Every row comes from one small tree of marks. Brackets hold a mark, then the marks that hang from it, in alphabetical order. Every link used is in the known rows. Which tree was each row made from?
Known rows
[nisa [mamarep buden somu] [pakur zigup]]: [-0.11 -1.83  1.43  0.97  1.09  2.79 -1.14 -4.01 -0.86  3.88 -0.29 -0.27
 -0.12  0.25  0.00  0.77 -2.77 -0.18 -4.35 -3.55  6.91 -1.83 -5.33  2.55]
[buden [pogug nitof zigup zimo]]: [-1.91  2.02  3.58  2.81 -0.34  0.29  2.24  0.17  1.15 -4.18 -0.20  1.70
  0.02  0.39 -1.56  1.83  4.09  1.63  0.16 -3.49  1.29 -1.57 -0.05  0.08]
[pogug nitof somu zigup]: [-3.23  0.18  2.80  1.93 -1.40 -0.73 -0.27  3.51  0.88 -6.82 -1.57  1.04
  1.93 -0.22  1.02  3.79  3.65  0.04  0.78 -4.30  1.20 -1.88  0.82  2.56]
[mamarep somu zigup]: [-2.05 -1.20  0.75 -1.36 -1.11  1.83 -0.41 -1.23 -0.14  0.07 -0.69  0.70
  1.98  1.17 -1.07  1.36  0.96 -1.88 -0.22 -3.82  1.52 -1.30 -2.43 -0.75]
[zimo pakur]: [-1.77 -0.45 -0.58  0.66 -2.02  1.28 -0.56  2.98 -1.77 -0.92  1.94 -2.42
  0.28  1.53  0.38 -0.55 -0.26  0.20 -0.39  0.58  1.36  0.84 -1.24  0.91]
[buden [pogug nitof zimo]]: [-0.68  2.04  3.02  2.54 -0.53  0.09  2.25 -0.71  1.98 -2.21  1.24  0.58
 -0.79  0.01 -2.06 -0.44  1.89  2.41  0.52 -2.11 -0.01 -1.00 -0.54  0.34]
[mamarep nitof somu zigup]: [-2.81  1.01  1.44 -2.78 -0.49  0.42 -0.63  0.94  0.15 -0.94  1.08  0.03
  2.75  0.64 -0.96  1.22  1.58 -1.94  0.27 -4.60 -0.07 -1.17 -3.13 -0.24]
[pogug nitof somu zigup zimo]: [-3.40  0.84  3.04  1.11 -2.00  0.06  0.54  1.61  2.45 -7.88 -0.36  1.50
  0.17  0.77 -0.90  3.81  4.33  1.33  0.50 -4.13  1.88 -3.90  0.46  1.76]
[buden [pogug nitof somu zigup zimo]]: [-3.09  2.00  5.22  3.65  0.13 -0.22  0.94  1.41  2.23 -6.69 -1.25  2.47
  0.30  0.44 -1.19  3.03  3.55  2.35  1.09 -3.51  1.94 -1.60  0.11  0.85]
[pogug somu]: [-1.31 -0.13  1.76  0.94  0.53 -0.68 -1.39  1.35  1.24 -2.83 -1.12  0.88
  0.26 -0.12  0.30  1.38 -0.62  0.76  0.98 -0.07  0.72  0.08  0.25  0.89]
[pogug somu zigup [zimo pakur]]: [-4.44  0.22  2.03  0.92 -1.70  1.65 -1.18  3.15  0.18 -6.77  0.21  0.18
 -0.24  2.85 -0.60  3.37  2.37  1.43 -0.08 -0.94  4.13 -1.97 -0.64  0.66]
[pogug zigup zimo]: [-1.60  0.67  0.86 -0.58 -0.39  1.05  0.70 -0.99  0.63 -3.11 -0.34  1.61
 -0.80  1.56 -1.24  2.37  3.16  0.49 -0.78 -1.32  2.20 -2.77  0.23 -1.01]
[nisa [pakur zigup]]: [-0.72 -1.95  0.05  0.70 -0.40 -1.58  1.00 -3.44  0.20  2.07  0.15 -0.07
 -1.09  0.29 -2.06  0.89 -0.99 -0.92 -3.62 -2.20  2.81  1.64 -0.98  1.98]
[mamarep [buden pogug] nitof somu zigup]: [-2.30  3.22  3.38  0.15  3.01  1.85 -1.00  1.16 -0.83 -0.79  0.83  0.03
  4.44 -0.31 -0.01 -0.73  0.51  0.06  0.35 -6.53  1.15  0.27 -4.39 -1.66]
[zimo [pakur zigup] pogug]: [-1.35 -1.43 -1.05  0.98 -4.56  2.26 -1.40 -0.20 -2.60 -1.03  3.79 -4.10
 -1.11  2.69 -0.92 -0.23  1.76  0.14 -1.58 -1.75  4.08  0.45 -0.72  1.30]
[nisa mamarep]: [ 0.58 -0.99  0.84  0.80  0.85  0.99 -1.84 -0.65  0.43  1.52 -0.02  0.83
 -0.52 -0.56  0.67 -0.37 -0.19  0.84 -1.33  1.62  1.14 -2.00 -1.51  1.05]
[pogug somu zigup]: [-2.66 -0.01  2.43  1.22  0.81 -0.36 -1.53  2.30  0.22 -4.93 -2.79  2.09
  1.28  0.45  0.97  3.83  1.82 -0.01  0.60 -1.65  2.29 -0.73  0.69  0.52]
[mamarep buden nitof somu zigup]: [-2.28  2.09  1.13 -2.27  1.23  2.16 -1.43  1.32 -0.88 -1.19  1.65 -1.03
  4.34 -0.03  0.37 -0.41  0.91 -1.04 -0.25 -6.68  0.85 -1.37 -4.05 -0.92]
[buden [pogug somu]]: [-1.08  1.15  4.10  3.58  2.54 -0.89 -0.70  1.13  1.14 -2.14 -1.89  1.99
  0.34 -0.50 -0.21  0.86 -0.89  1.91  1.60  0.04  0.90  1.92 -0.18  0.01]
[zimo pakur pogug]: [-1.00  0.03 -1.10  0.36 -4.77  3.18 -0.61  2.33 -2.65 -1.11  3.45 -3.76
 -1.28  2.42  0.32 -1.40 -0.14  1.20 -0.07  0.24  2.23 -0.55 -1.34  0.47]
[mamarep [buden [pogug zigup]]]: [-0.70  2.25  2.49  3.06  3.76  1.67 -0.53  1.01 -1.74 -1.65 -1.57  1.06
  2.50 -0.55  1.38  0.05  0.87  1.36 -0.43 -3.15  2.44  0.94 -0.86 -1.69]
[nisa [mamarep buden zigup] pakur]: [-0.72 -2.07  0.29  1.06  1.70  1.76 -1.51 -2.24  0.26  2.88  0.58  0.92
  1.20 -1.26 -0.14 -2.47 -2.14  1.00 -5.18 -2.71  2.20 -1.33 -4.01  0.89]
[nisa [mamarep somu] pakur]: [-0.17 -1.33  1.66 -0.12 -0.76  2.16  0.57 -1.74 -0.01  3.98 -1.09  0.99
 -1.74  0.53  0.13  1.04 -3.91  0.15 -2.33  0.28  4.19 -2.77 -5.10  2.39]

Write each row's tree
[-1.50  4.43  3.15  1.69  4.36  0.30 -0.60  3.20 -1.50 -2.71  0.20  0.30
  3.25 -1.01  1.64 -0.07  1.60  1.23  0.15 -4.03  0.89  0.99 -1.44 -1.10] => [mamarep [buden [pogug zigup]] nitof]
[-3.38  1.72  3.13  3.30 -2.07  1.32  1.76  2.62 -0.27 -4.89  1.38 -0.42
  0.23  1.71 -1.16  1.27  3.79  1.88 -0.11 -2.96  2.51 -0.93 -1.01  0.84] => [buden [pogug nitof zigup [zimo pakur]]]
[-2.13  0.57  3.03  3.45  3.84  0.77 -2.34  0.24  0.49 -2.61 -0.93  1.51
  3.76 -1.15 -0.11 -1.36  0.35  1.67 -0.56 -4.47  0.90  1.84 -1.25 -1.52] => [mamarep [buden [pogug somu]] zigup]
[-3.18  0.37  0.27 -0.08 -2.22  2.17  0.14  1.81 -1.01 -3.93  1.35 -0.66
 -0.53  2.96 -0.95  1.91  2.85  0.69 -1.06 -0.82  3.41 -2.02 -0.84 -0.35] => [pogug zigup [zimo pakur]]
[-1.11  0.48  0.95 -0.43  2.89  1.16 -3.52  0.57  0.26 -0.04  2.34  0.02
  3.16 -1.77  0.79 -2.45  1.34  0.80 -2.57 -3.33 -0.26 -1.87 -3.13  0.20] => [nisa [mamarep buden nitof zigup]]
[-2.97  0.19  1.26  0.64 -1.97  1.38 -1.07  2.14  1.24 -4.56  1.95 -0.95
 -1.23  2.32 -1.30  0.85 -0.12  2.28  0.43  0.66  2.54 -1.19 -1.25  0.94] => [pogug somu [zimo pakur]]
[-0.86  3.69  1.33 -1.99  1.24  2.26 -0.60  2.41 -1.34 -0.76  1.38 -1.76
  2.56  0.03  1.69  0.10 -1.04 -0.16  1.17 -4.12  1.70 -1.57 -3.97 -0.19] => [mamarep buden nitof somu]
[-2.28 -0.75  2.17 -1.57 -0.28  0.66 -0.49 -0.76  0.76  2.67  0.68  1.13
  0.58 -0.09 -1.00  0.46 -1.79 -0.72 -3.09 -2.88  2.04 -2.55 -5.85  2.10] => [nisa [mamarep nitof somu zigup] pakur]
[-2.95  1.45  5.17  4.51  0.68 -1.08  0.24  3.08  0.74 -5.81 -2.32  2.13
  1.83 -0.56  0.53  3.02  2.87  1.28  1.29 -3.75  1.49  0.21  0.39  1.62] => [buden [pogug nitof somu zigup]]
[-4.98  0.53  2.48  1.62 -3.85  1.20 -0.05  4.28  0.86 -8.65  1.34 -0.81
  0.47  2.14 -0.57  3.36  4.05  1.54  0.16 -3.65  3.14 -3.15 -0.53  2.55] => [pogug nitof somu zigup [zimo pakur]]
[-2.56  1.73  4.75  3.02  2.13  0.04 -0.18  0.25  1.56 -5.06 -2.22  3.38
 -0.33  0.98 -1.23  3.01  1.93  2.33  0.79 -1.03  2.98 -0.55 -0.02 -0.94] => [buden [pogug somu zigup zimo]]
[-3.30 -1.06  1.37  1.18 -1.74  0.53 -1.90 -0.22  1.24 -4.50  2.17 -1.22
 -1.10  2.58 -2.35  1.93  1.61  1.26 -1.02 -1.11  4.17 -0.33 -0.71  1.72] => [pogug somu [zimo [pakur zigup]]]
[-2.51  4.38  4.51  2.50  4.76 -0.24 -1.81  4.39 -0.57 -4.95 -0.76  1.06
  3.50 -1.15  1.85  1.06  1.09  1.91  0.90 -4.03  1.40  0.99 -1.30 -0.39] => [mamarep [buden [pogug somu zigup]] nitof]
[ 0.00  2.56  2.89  1.84  2.48  3.47  0.06  0.15 -1.62  0.62 -1.18 -0.15
  1.89  0.39  1.16 -0.07 -2.06  0.95  1.18 -3.15  3.58  0.05 -3.56 -1.33] => [mamarep [buden pogug] somu]
[-2.76  2.80  3.74  1.99  4.45 -0.61 -2.61  2.47  0.91 -3.70  0.90  0.94
  4.48 -1.62 -0.02 -1.45  0.98  1.58 -0.03 -5.32 -0.71  1.86 -1.91 -0.94] => [mamarep [buden [pogug somu]] nitof zigup]
[-3.00 -1.18  0.98  2.49 -5.91  1.42 -1.64  2.16 -0.90 -5.23  3.82 -4.29
 -0.27  2.01 -0.55  0.95  2.80  0.80 -0.48 -4.25  3.71 -0.64 -0.48  3.79] => [zimo [pakur zigup] [pogug nitof somu]]
[ 0.00  1.34  1.15  0.03  2.27  0.67 -0.77  0.63  0.01  2.29  1.96 -0.46
  0.33 -1.69  1.14 -2.16 -3.24  1.79 -3.46 -1.22  1.41 -1.35 -4.45  2.15] => [nisa [mamarep buden nitof] pakur]
[-2.79  1.54  2.73  2.69  0.01  1.61  0.66  1.44 -0.92 -3.14  0.27  0.62
 -0.37  2.39 -1.35  1.39  2.22  1.78 -0.36 -0.60  3.30  0.08 -1.14 -1.04] => [buden [pogug zigup [zimo pakur]]]
[-3.37 -0.06  1.04  1.47 -4.03  2.90 -1.92  4.36 -2.43 -5.63  0.97 -1.92
 -0.16  2.81  1.15  2.02  1.54  1.22  0.36 -1.20  4.17 -1.23 -0.72  0.92] => [zimo pakur [pogug somu zigup]]
[-0.52  2.16  3.34  3.69  3.96  1.01 -1.59  1.37  0.05 -2.18 -1.04  0.75
  1.93 -1.01  1.12 -0.80 -1.55  2.59  0.78 -1.83  1.76  1.55 -1.17 -0.63] => [mamarep [buden [pogug somu]]]
[ 0.25 -2.09  0.52  1.84  2.02  1.04 -1.57 -3.79 -0.20  3.45  0.62 -0.21
 -0.30 -0.94 -0.26 -0.90 -1.97  0.72 -5.47 -2.49  4.76 -0.49 -3.32  2.56] => [nisa [mamarep buden] [pakur zigup]]
[-3.88 -0.79  1.85  1.94 -3.90  0.19 -0.67  1.20  1.94 -6.46  3.26 -2.25
 -0.39  1.94 -2.29  1.82  3.39  1.33 -0.77 -3.90  3.19 -1.49 -0.65  3.66] => [pogug nitof somu [zimo [pakur zigup]]]
[-1.80  1.57  3.58  3.59  0.29 -0.47  1.45  1.91 -0.31 -3.32 -1.37  1.33
  1.59 -0.42  0.18  1.76  3.32  0.51  0.39 -3.75  0.75  0.22  0.25  0.71] => [buden [pogug nitof zigup]]
[-0.97  2.40  3.65  4.30  2.19  0.71 -0.58  2.44  0.59 -3.79 -0.21 -0.11
  2.56 -1.52  1.26 -0.88 -0.16  2.59  0.97 -4.17  0.93  0.68 -1.04  0.95] => [mamarep [buden [pogug nitof somu]]]
[-0.43 -0.51  2.36  3.05  4.03  2.09 -2.94 -1.36  0.06  1.22 -0.10  1.54
  2.52 -1.47  0.32 -2.57  0.39  1.78 -2.59 -2.42  1.48 -0.36 -2.70 -0.94] => [nisa [mamarep [buden pogug] zigup]]
[-1.44  1.82  3.22  2.12  1.64  0.62  1.10 -1.01  0.49 -2.38 -1.22  2.62
 -0.57  1.10 -1.53  1.81  2.50  1.67 -0.06 -1.01  2.28 -0.58 -0.14 -1.66] => [buden [pogug zigup zimo]]
[-2.15  0.63  2.15  1.50 -3.97  1.29 -0.32  2.56 -0.04 -6.45  0.12 -0.30
  0.18  0.64  0.85  2.67  3.37  1.03  1.05 -4.23  1.95 -3.06  0.62  1.74] => [zimo [pogug nitof somu zigup]]
[-2.29  0.53  0.00  0.40 -4.58  1.60  1.44  2.07  0.64 -3.66  4.19 -2.92
 -0.70  1.68 -1.50 -0.58  2.20  1.63 -0.43 -2.03  0.91 -2.39 -1.30  2.06] => [pogug nitof [zimo pakur]]
[-0.07 -3.09  0.86  1.46  0.39 -0.55 -0.78 -4.16  0.67  3.58  0.07  0.69
 -1.71 -0.29 -1.30  0.53 -1.24 -0.03 -4.91 -0.59  3.82 -0.40 -2.45  3.11] => [nisa mamarep [pakur zigup]]
[-1.80 -1.12  1.17 -0.66  0.65 -1.11 -0.87 -0.54  1.32  2.24  1.59  1.15
  0.44 -1.16 -1.09 -1.09 -0.87  0.15 -4.08 -1.67 -0.08 -1.08 -3.77  2.08] => [nisa [mamarep nitof zigup] pakur]
[-1.56  1.35  2.19  2.48  1.19  1.67  0.35 -1.32  1.38 -2.66  2.03  0.26
  2.61 -0.74 -1.93 -2.53  2.82  2.16 -1.47 -6.45  0.12 -0.71 -1.57 -1.21] => [mamarep [buden [pogug nitof zimo]] zigup]
[-1.48 -0.49  1.20 -0.79  1.31 -0.53 -2.80  0.41  1.17  0.26  1.77  0.96
  1.70 -1.22 -0.30 -0.95  1.89 -0.04 -2.04 -1.51 -1.10 -1.71 -2.20  0.88] => [nisa [mamarep nitof zigup]]
[-2.24  0.05 -0.42  0.59 -4.54  3.43 -0.64  3.23 -3.54 -3.15  1.95 -2.68
 -0.40  2.89  0.96  0.81  2.07  0.49 -0.53 -1.17  3.67 -1.20 -0.87  0.17] => [zimo pakur [pogug zigup]]
[-1.15 -3.08  0.64  0.67  0.14  0.21 -0.64 -2.62  1.17  3.10  0.06  1.80
 -0.29 -0.67 -1.27 -1.10 -1.47  0.24 -4.57 -0.89  1.35 -1.16 -3.13  1.63] => [nisa [mamarep zigup] pakur]
[-2.99  0.30  3.71  3.76  0.47  0.16 -1.17 -0.22  1.14 -3.70  1.17  0.04
 -0.84  2.03 -2.52  1.36  1.12  2.31 -0.33 -0.91  4.07  1.54 -0.95  0.77] => [buden [pogug somu [zimo [pakur zigup]]]]
[-2.16  0.94  1.26  0.08 -2.62  0.76  1.88  0.33  1.29 -4.99  0.82  0.60
 -0.13  0.88 -1.16  2.44  4.92  0.52 -0.52 -4.12  1.11 -3.91  0.24  0.88] => [pogug nitof zigup zimo]
[ 0.69 -0.75  0.58  1.36  1.78  1.98 -0.70 -1.26 -0.25  3.23  0.36  0.14
 -0.30 -1.26  1.11 -2.07 -3.81  1.76 -3.88 -0.41  2.92 -1.37 -3.86  1.70] => [nisa [mamarep buden] pakur]
[-1.28  1.69  4.16  2.85  1.89 -0.06 -0.05 -0.54  2.54 -3.03 -0.76  2.28
 -1.20  0.48 -1.78  0.80 -0.20  3.06  1.25  0.30  1.49  0.10 -0.52 -0.59] => [buden [pogug somu zimo]]
